What can hang from each mark:
j_342: j_416
j_584: j_37 j_139 j_416
j_416: j_285 j_341 j_342 j_562
j_595: j_562
j_37: j_285 j_342 j_562
j_139: j_341 j_584
j_758: j_285 j_342
j_341: j_37 j_416 j_595
j_562: j_595

Every row comes from one small tree of marks. The marks that hang from a mark follow it in brackets, in the order of their numbers. Every link used is in the known rows. Which tree was each row made from?
Known rows:
j_139(j_584(j_416(j_562))): [ 1.24 -1.56  0.97  1.09  0.46  1.22 -2.34  0.53  3.12 -0.35  2.62  2.04
  2.59 -1.17 -0.82 -0.39 -2.33  0.54 -1.26 -0.07  0.47 -0.65 -0.95 -0.99
 -1.16 -2.82]
j_341(j_37(j_285 j_342 j_562) j_416 j_595): [-1.44  2.74  1.21  5.18 -0.88 -0.28 -1.01 -0.47 -1.68 -1.27  1.51  1.95
  0.30  8.34  1.33  0.96  4.82  1.26 -0.72 -3.15  2.42  3.88  0.82  0.75
  0.98 -0.66]
j_139(j_584(j_37(j_342 j_562(j_595)) j_416(j_285))): [ 2.29  1.02  1.74  3.43  1.58  3.27 -0.76  0.82  2.64 -0.60  2.48  4.50
  0.96 -0.98  0.82 -0.13 -1.25  1.11 -1.43  0.76  1.22 -0.93 -0.94 -3.31
 -1.30 -1.80]
j_416(j_285 j_341(j_595) j_562): [ 0.72  3.44 -2.42 -0.57 -5.49  1.06  0.75 -1.79  1.23 -2.23  4.22  0.34
 -1.33  0.15 -0.39 -1.43  1.49  0.47 -2.70 -2.67  0.26  1.41  1.64  1.28
 -0.58  0.14]
j_37(j_285 j_342(j_416) j_562): [ 3.19  4.63  0.48  2.98  0.72  0.63  1.38 -0.42 -1.45  1.80  1.93  0.43
 -2.12 -0.22  3.23  2.91  4.39 -0.76 -0.61 -3.62 -0.30  2.19  0.35  1.03
 -1.70 -0.63]
j_341(j_37(j_285 j_342(j_416)) j_595(j_562)): [-0.54  2.29  1.54  4.29 -1.60 -1.66 -2.57  0.18 -1.55  1.80  2.63  0.06
  0.41  4.39  1.01  0.17  2.92  0.15 -0.47 -3.53  1.74  4.04 -1.36  3.14
  0.66  0.08]
j_584(j_37 j_139 j_416(j_285 j_341 j_342)): [ 1.76  1.92 -2.75  1.42  1.22  7.24 -0.74  0.87  4.61 -1.76  3.35  3.81
 -1.98 -2.40  2.94 -4.46 -3.42  1.28 -2.88 -0.55  0.86 -1.35 -0.66 -5.50
 -0.72 -1.18]
j_416(j_285 j_341 j_342): [ 1.24  3.76 -3.81 -1.03 -4.45  3.16  0.02 -0.11  3.41  0.59  1.75  0.40
 -2.25 -2.12  1.64 -3.62 -0.24  1.17 -4.46 -2.70  0.62  1.28 -0.32  0.20
 -0.58  1.51]
j_416(j_342 j_562(j_595)): [ 4.24  2.87 -0.74  2.22 -4.51  0.63 -1.57 -0.55 -0.38 -0.65  2.17 -0.53
  0.13  0.99  0.34  0.28  0.21 -1.45 -4.12 -3.58  0.52  2.12 -0.44  1.00
 -2.11 -0.25]
j_595(j_562): [ 2.36 -0.92 -0.15 -0.25 -2.70 -3.22 -2.76 -0.28  0.68  2.88  2.83 -0.78
  3.96 -1.66 -0.20  0.17 -0.98  0.02 -2.28 -1.79  0.36  3.78 -1.99  3.03
 -0.58  0.33]
j_342(j_416(j_285 j_341 j_562(j_595))): [ 2.07  3.10 -1.51 -0.54 -5.00  0.17  0.68 -1.90 -0.90  0.09  3.93 -1.86
 -2.12 -2.21 -0.02  0.17  0.59 -0.33 -1.74 -2.39 -1.56  1.60  0.18  3.16
 -0.20 -1.84]
j_758(j_285): [ 1.51 -1.47  0.04 -1.85 -0.81 -2.77 -3.38  1.35  0.47  2.37  1.42 -1.47
  2.88 -1.26  0.21 -1.40 -1.81 -0.72  0.03 -1.97 -3.69  0.78 -2.10  1.22
 -1.34  1.29]
j_758(j_285 j_342(j_416(j_341 j_562(j_595)))): [ 0.42  0.21 -1.05 -2.56 -3.81 -3.78 -1.61 -0.11 -3.36  1.28  0.94 -2.59
 -0.24 -2.33 -0.74 -1.21 -1.99 -1.53  2.03 -2.26 -5.17  1.20 -4.30  4.20
 -0.67 -1.65]
j_341(j_37 j_416(j_285 j_562) j_595): [-1.55  1.51  0.21  2.75 -4.68  0.07 -1.34 -1.55 -0.02 -2.71  2.22  0.50
  0.95  7.12 -1.50 -1.16  2.69  1.29 -1.86 -2.49  1.77  3.25  1.07  1.45
  1.28 -1.21]
j_342(j_416(j_341 j_562)): [ 0.76  1.64 -1.09 -0.11 -3.10 -0.93 -0.81 -1.29 -0.57  0.34  3.21 -2.52
 -0.79 -2.14 -0.20  0.00  0.37 -0.43 -0.85 -2.53 -1.78  1.62 -0.98  3.53
 -0.63 -2.58]
j_37(j_342(j_416(j_285)) j_562): [ 2.55  3.96  0.21  2.86 -1.01  0.22  0.72 -0.52 -0.99  1.97  1.64 -0.97
 -1.39 -0.79  1.88  1.42  2.76 -0.26 -0.75 -3.45 -0.49  2.04 -0.52  1.80
 -2.14 -0.29]
j_584(j_139 j_416(j_285 j_562)): [ 2.89  0.09 -2.16 -0.16 -0.32  4.18 -0.64 -0.57  3.03 -1.06  4.17  1.23
 -0.08 -1.82  1.18 -1.63 -2.58 -0.16 -2.06 -1.71  0.02 -0.52  1.09 -2.76
 -1.17 -1.85]
j_341(j_37 j_416 j_595): [-2.92 -0.67  0.77  3.05 -2.63 -2.21 -3.89 -0.36 -0.14 -0.79  2.10 -0.17
  3.40  7.32 -0.77 -1.33  0.86  1.38 -0.99 -2.04  1.38  3.80 -0.67  2.15
  1.21 -0.63]
j_416(j_285 j_341(j_37) j_342 j_562(j_595)): [ 2.31  5.65 -2.93  0.99 -6.79  3.72  1.30 -1.68  0.18 -2.18  2.39  1.65
 -4.26  0.91  0.78 -1.73  2.02  0.33 -5.08 -2.59  2.22  1.70  0.85  0.02
  0.51 -0.36]
j_584(j_37(j_562) j_139(j_341) j_416): [ 1.62 -0.62 -0.26  2.17  3.70  3.56 -2.45  0.87  2.08 -2.38  3.34  5.96
  2.00 -0.37  2.31 -2.18 -3.43  1.00 -0.14  1.42  0.30 -0.63 -0.90 -5.37
 -1.23 -2.52]
j_341(j_37(j_285 j_562(j_595))): [ 2.02  1.73  0.66  1.53 -1.42 -1.25 -0.91 -1.27 -1.26  0.34  3.18  2.22
  1.04  2.71  1.76  1.99  1.85 -0.54 -1.90 -0.68  1.67  2.77  0.01  0.51
  0.35 -0.22]
j_584(j_139(j_341(j_37(j_342) j_595(j_562))) j_416): [-0.62 -1.65 -1.05  2.06  1.70  1.66 -4.62  1.34  1.42  0.00  3.05  3.40
  2.43  1.86  1.70 -3.22 -3.30  1.22 -0.06 -0.85  1.02  1.19 -1.04 -1.97
  0.01 -1.50]
j_341(j_595): [-0.05 -0.62  0.40  1.41 -2.09 -3.11 -4.22  0.38  0.99  1.03  3.83 -1.40
  4.23  2.40 -0.08 -0.89 -1.39 -0.30 -1.03 -2.79 -0.52  2.49 -1.06  2.57
 -1.86  1.67]
j_37(j_285 j_342(j_416(j_341)) j_562(j_595)): [ 3.53  5.44 -0.07  3.01 -0.64  0.31  1.89 -0.81 -3.27  1.34  3.12  1.06
 -3.02  0.08  3.75  3.63  4.16 -0.69 -1.05 -3.30 -0.05  2.54  0.79  1.27
 -0.93 -0.56]
j_584(j_416): [ 1.18 -0.98 -0.30 -0.13  0.25  0.20 -3.01 -0.12  2.14  0.47  2.16  0.66
  3.04 -1.72  1.03 -1.72 -2.39 -0.60 -1.33 -0.70 -1.05  0.88 -1.31 -1.45
 -1.90 -0.62]
j_139(j_341): [ 0.09 -1.10 -1.19 -0.77 -1.32 -2.21 -4.83  0.51  1.48  1.07  1.56  2.09
  4.81 -0.26  0.46 -2.46 -2.20  0.86 -1.31  0.31 -0.78  2.41 -1.40  0.80
 -0.96  0.44]

Which tree is each row?
[-0.68  3.58 -1.36  2.26 -2.54  1.23 -1.04  0.28  0.43 -0.98  2.24  1.85
 -1.95  3.53  1.90 -1.76  1.85  0.88 -2.45 -3.28  2.17  2.20 -0.66  0.70
  0.14  0.45] | j_416(j_341(j_37(j_285 j_562) j_595) j_342)
[ 2.37  5.20 -3.63 -0.38 -5.70  4.15  1.55 -1.18  2.39 -1.77  1.87  0.62
 -3.80 -1.53  0.61 -2.55  1.66  0.48 -4.81 -3.33  0.95  1.01  0.88 -0.02
 -0.86 -0.11] | j_416(j_285 j_341 j_342 j_562)
[-1.59  1.43  0.82  2.85 -3.50 -0.58 -0.81 -1.22 -0.45 -1.94  2.26  1.26
  1.06  7.49 -0.60 -0.46  2.74  1.79 -1.09 -2.16  1.99  3.44  0.78  1.33
  1.25 -0.59] | j_341(j_37(j_562) j_416(j_285) j_595)
[-0.69 -1.08 -1.50  2.03 -0.41  0.36 -3.99  1.09  1.02 -0.24  3.02  2.03
  2.38  4.40  1.01 -2.05 -2.05  1.94 -1.05 -1.72  1.42  2.15 -0.32  0.41
  0.62 -1.01] | j_584(j_139(j_341(j_37(j_562) j_416(j_342) j_595)))
[-1.35 -0.11 -0.37 -1.90 -2.77 -4.17 -2.02  0.35 -3.06  1.50  0.67 -2.08
 -0.07 -0.55 -0.48 -1.82 -1.61 -0.79  3.01 -2.26 -4.50  1.33 -4.85  4.32
 -0.27 -1.23] | j_758(j_285 j_342(j_416(j_341(j_37(j_562) j_595))))
[ 0.32 -0.37 -2.34  0.45  1.13  4.06 -2.90  0.71  3.05 -0.01  2.59  3.80
  0.83 -0.32  2.28 -3.87 -3.17  1.42 -1.20 -0.02  0.73  0.13 -0.01 -3.46
  0.06 -1.19] | j_584(j_139(j_341(j_37(j_342))) j_416(j_285))
[ 0.67 -0.42 -0.29 -2.37 -3.03 -3.83 -2.13  0.11 -2.38  1.71  0.25 -3.09
  0.69 -2.23 -1.13 -1.38 -1.95 -1.81  2.22 -2.49 -5.33  1.05 -4.60  4.08
 -1.35 -1.59] | j_758(j_285 j_342(j_416(j_562)))
[ 2.42  2.19 -0.45 -0.22 -3.85  0.18 -0.02 -1.51  0.44  0.69  2.95 -2.60
 -0.78 -2.09 -0.57 -0.04  0.64 -0.73 -1.34 -2.73 -1.79  1.47 -0.30  2.95
 -1.13 -1.73] | j_342(j_416(j_285 j_562))
[-1.42  0.80 -1.46 -0.73 -3.39 -3.14 -2.23 -1.02 -1.19  1.53  2.06 -1.73
  0.78 -0.76  0.20 -1.40 -1.50 -0.59  0.50 -1.72 -1.66  2.74 -3.83  4.46
 -0.27 -1.38] | j_758(j_342(j_416(j_341(j_37(j_285) j_595))))
[-0.41  1.72 -1.27  1.56 -3.63  2.01 -1.43 -0.64  1.92 -0.20 -0.05  0.64
  0.05  3.71  0.24 -2.54  1.36  1.75 -3.62 -1.79  1.94  3.03 -0.42  0.21
  1.44 -0.69] | j_341(j_37 j_416(j_285 j_342))
[ 2.00  2.52 -1.79  0.84 -4.48  2.41  0.08 -1.05  1.88 -1.38  0.60 -0.25
 -0.31  1.66 -0.44 -1.35  1.67  0.83 -3.99 -3.12  0.54  2.48  0.88  0.26
 -0.37 -1.05] | j_341(j_416(j_285 j_342 j_562))
[-2.65 -0.22 -0.42  2.18 -2.34 -1.00 -5.14  0.82  0.50 -1.08  0.33  2.87
  3.43  6.05 -0.21 -3.62 -0.29  2.22 -1.16 -0.93  1.12  3.45 -1.22  0.84
  0.80 -0.42] | j_139(j_341(j_37 j_416(j_342) j_595))
[-1.61  2.96  0.17  4.58 -3.86  0.86 -1.26 -1.11 -0.49 -1.97  1.31  0.40
 -0.07  7.26 -0.53 -1.16  3.94  1.33 -1.92 -3.31  2.14  3.45  1.00  1.11
  0.85 -0.77] | j_341(j_37(j_342) j_416(j_285 j_562) j_595)
[ 1.77  1.09 -0.76  3.89  2.72  2.00 -2.64  1.30  1.17 -0.02  3.02  4.05
  1.78  0.34  2.84 -1.03 -1.43  1.23 -1.01 -0.09  0.99  0.85 -1.00 -2.59
 -1.42 -0.67] | j_584(j_37(j_342 j_562) j_139(j_341))
[ 2.13  3.38 -0.49  2.14  0.30  0.51 -0.98  0.17  0.23  3.12  1.80 -1.01
 -0.74 -1.31  2.97  0.86  2.39 -0.76 -1.39 -3.39 -0.89  2.24 -0.41  1.37
 -1.35  0.14] | j_37(j_285 j_342(j_416))
[-0.14  2.89 -2.60  0.67 -2.37  1.84 -1.59  0.19  1.76  0.38  1.42  1.29
 -1.62  0.50  2.22 -2.54  0.71  0.79 -3.60 -2.18  1.69  2.01 -1.20  0.24
  0.50  0.23] | j_416(j_341(j_37(j_285)) j_342)
[ 0.79  2.91  0.31  3.85 -1.03  0.22 -0.12 -1.14 -2.16 -0.21  1.09  2.39
 -0.10  5.29  2.13  2.04  4.32  0.86 -2.05 -1.65  2.30  3.87  0.82 -0.06
  1.36 -1.31] | j_341(j_37(j_285 j_342 j_562(j_595)) j_416)
[ 3.45  5.55 -3.38  0.13 -6.75  3.54  1.59 -1.42  0.68 -1.83  2.77  0.94
 -3.78 -0.81  0.84 -1.43  1.25  0.03 -5.13 -3.23  1.03  1.46  1.16  0.18
 -0.60  0.16] | j_416(j_285 j_341 j_342 j_562(j_595))
[-0.72  0.18 -1.46 -0.06 -3.08 -2.70 -2.66 -0.12  0.49  0.89  4.01 -0.41
  2.23  0.18  0.23 -1.30 -0.80  0.86 -1.53 -2.24  0.22  2.98 -1.18  2.99
 -0.20  0.76] | j_416(j_341(j_595(j_562)))
[ 1.24 -0.44 -0.29  2.12  3.43  3.72 -3.12  1.34  2.69 -1.91  4.03  6.26
  2.06  0.53  2.52 -2.80 -3.09  1.09 -0.42  0.63  0.59  0.09 -0.46 -5.00
 -0.30 -1.68] | j_584(j_37(j_285) j_139(j_341(j_595(j_562))) j_416)
[ 1.45  1.72 -1.29  3.64  3.94  4.82 -0.57  0.66  1.59 -1.50  3.57  4.14
 -1.04 -1.52  3.72 -1.42 -1.56  0.84 -0.86 -0.39  0.94 -0.70 -0.72 -5.09
 -1.34 -2.08] | j_584(j_37(j_342 j_562) j_139 j_416(j_341))
[ 0.71  3.71 -2.72  0.16 -5.36  2.00 -0.31  0.20  2.45  0.27  2.56  0.46
 -1.89  0.12  0.81 -3.48  0.26  1.51 -3.77 -3.89  1.30  2.34 -0.42  1.48
 -0.22  1.90] | j_416(j_285 j_341(j_595(j_562)) j_342)
[ 0.11 -1.10 -0.44 -2.69 -2.41 -4.27 -2.88  0.64 -1.87  2.86  0.19 -3.23
  1.45 -2.56 -0.61 -1.87 -2.88 -1.44  2.39 -2.19 -5.48  1.23 -5.20  4.15
 -1.23 -0.77] | j_758(j_285 j_342(j_416))
[ 0.54  2.57 -0.67  2.49 -2.73  2.14 -0.65 -1.14  0.41 -1.87  0.19  1.53
 -0.78  4.81  0.47 -0.43  3.50  0.68 -3.43 -2.34  2.24  3.09  0.51 -0.24
  1.37 -2.35] | j_341(j_37(j_285) j_416(j_342 j_562))
[ 3.23  4.25 -0.30  2.75 -0.81  0.68 -0.22 -0.48 -1.14  1.91  2.32 -0.73
 -1.48 -0.69  2.61  1.89  3.13 -1.32 -1.69 -3.60 -0.69  2.32  0.32  1.38
 -1.38 -0.55] | j_37(j_285 j_342(j_416(j_562(j_595))))
[-0.54  1.17 -1.50 -1.06 -3.04 -2.78 -1.12 -1.40 -1.52  1.46  1.69 -1.19
  0.17 -1.61  0.50 -0.56 -0.89 -0.63  0.37 -1.27 -1.50  2.62 -3.72  3.97
 -0.32 -1.94] | j_758(j_342(j_416(j_341(j_37(j_285 j_562)))))
[ 0.06 -1.13 -2.16  0.37 -0.55  0.76 -2.90  0.30  1.57  0.27  3.06  2.34
  2.25  2.08  1.14 -1.74 -2.05  2.03 -1.42 -0.43  1.14  1.94  0.17 -0.12
  0.99 -1.23] | j_584(j_139(j_341(j_37(j_562) j_416(j_285))))
[ 2.25  3.05  0.55  3.25  1.24  1.28 -1.54  0.27  1.20  1.25  2.04  1.03
  0.56 -1.40  2.55 -0.14  1.20 -0.47 -1.71 -1.12 -0.57  1.47 -1.39 -1.01
 -1.62 -0.04] | j_584(j_37(j_285 j_342(j_416)))
[ 2.85  4.77 -0.37  2.87 -2.35 -0.08  1.21 -0.91 -2.85  1.54  2.79 -0.32
 -2.36 -0.50  2.41  2.13  2.61 -0.20 -1.17 -3.18 -0.29  2.35 -0.07  2.02
 -1.38 -0.21] | j_37(j_342(j_416(j_285 j_341)) j_562(j_595))
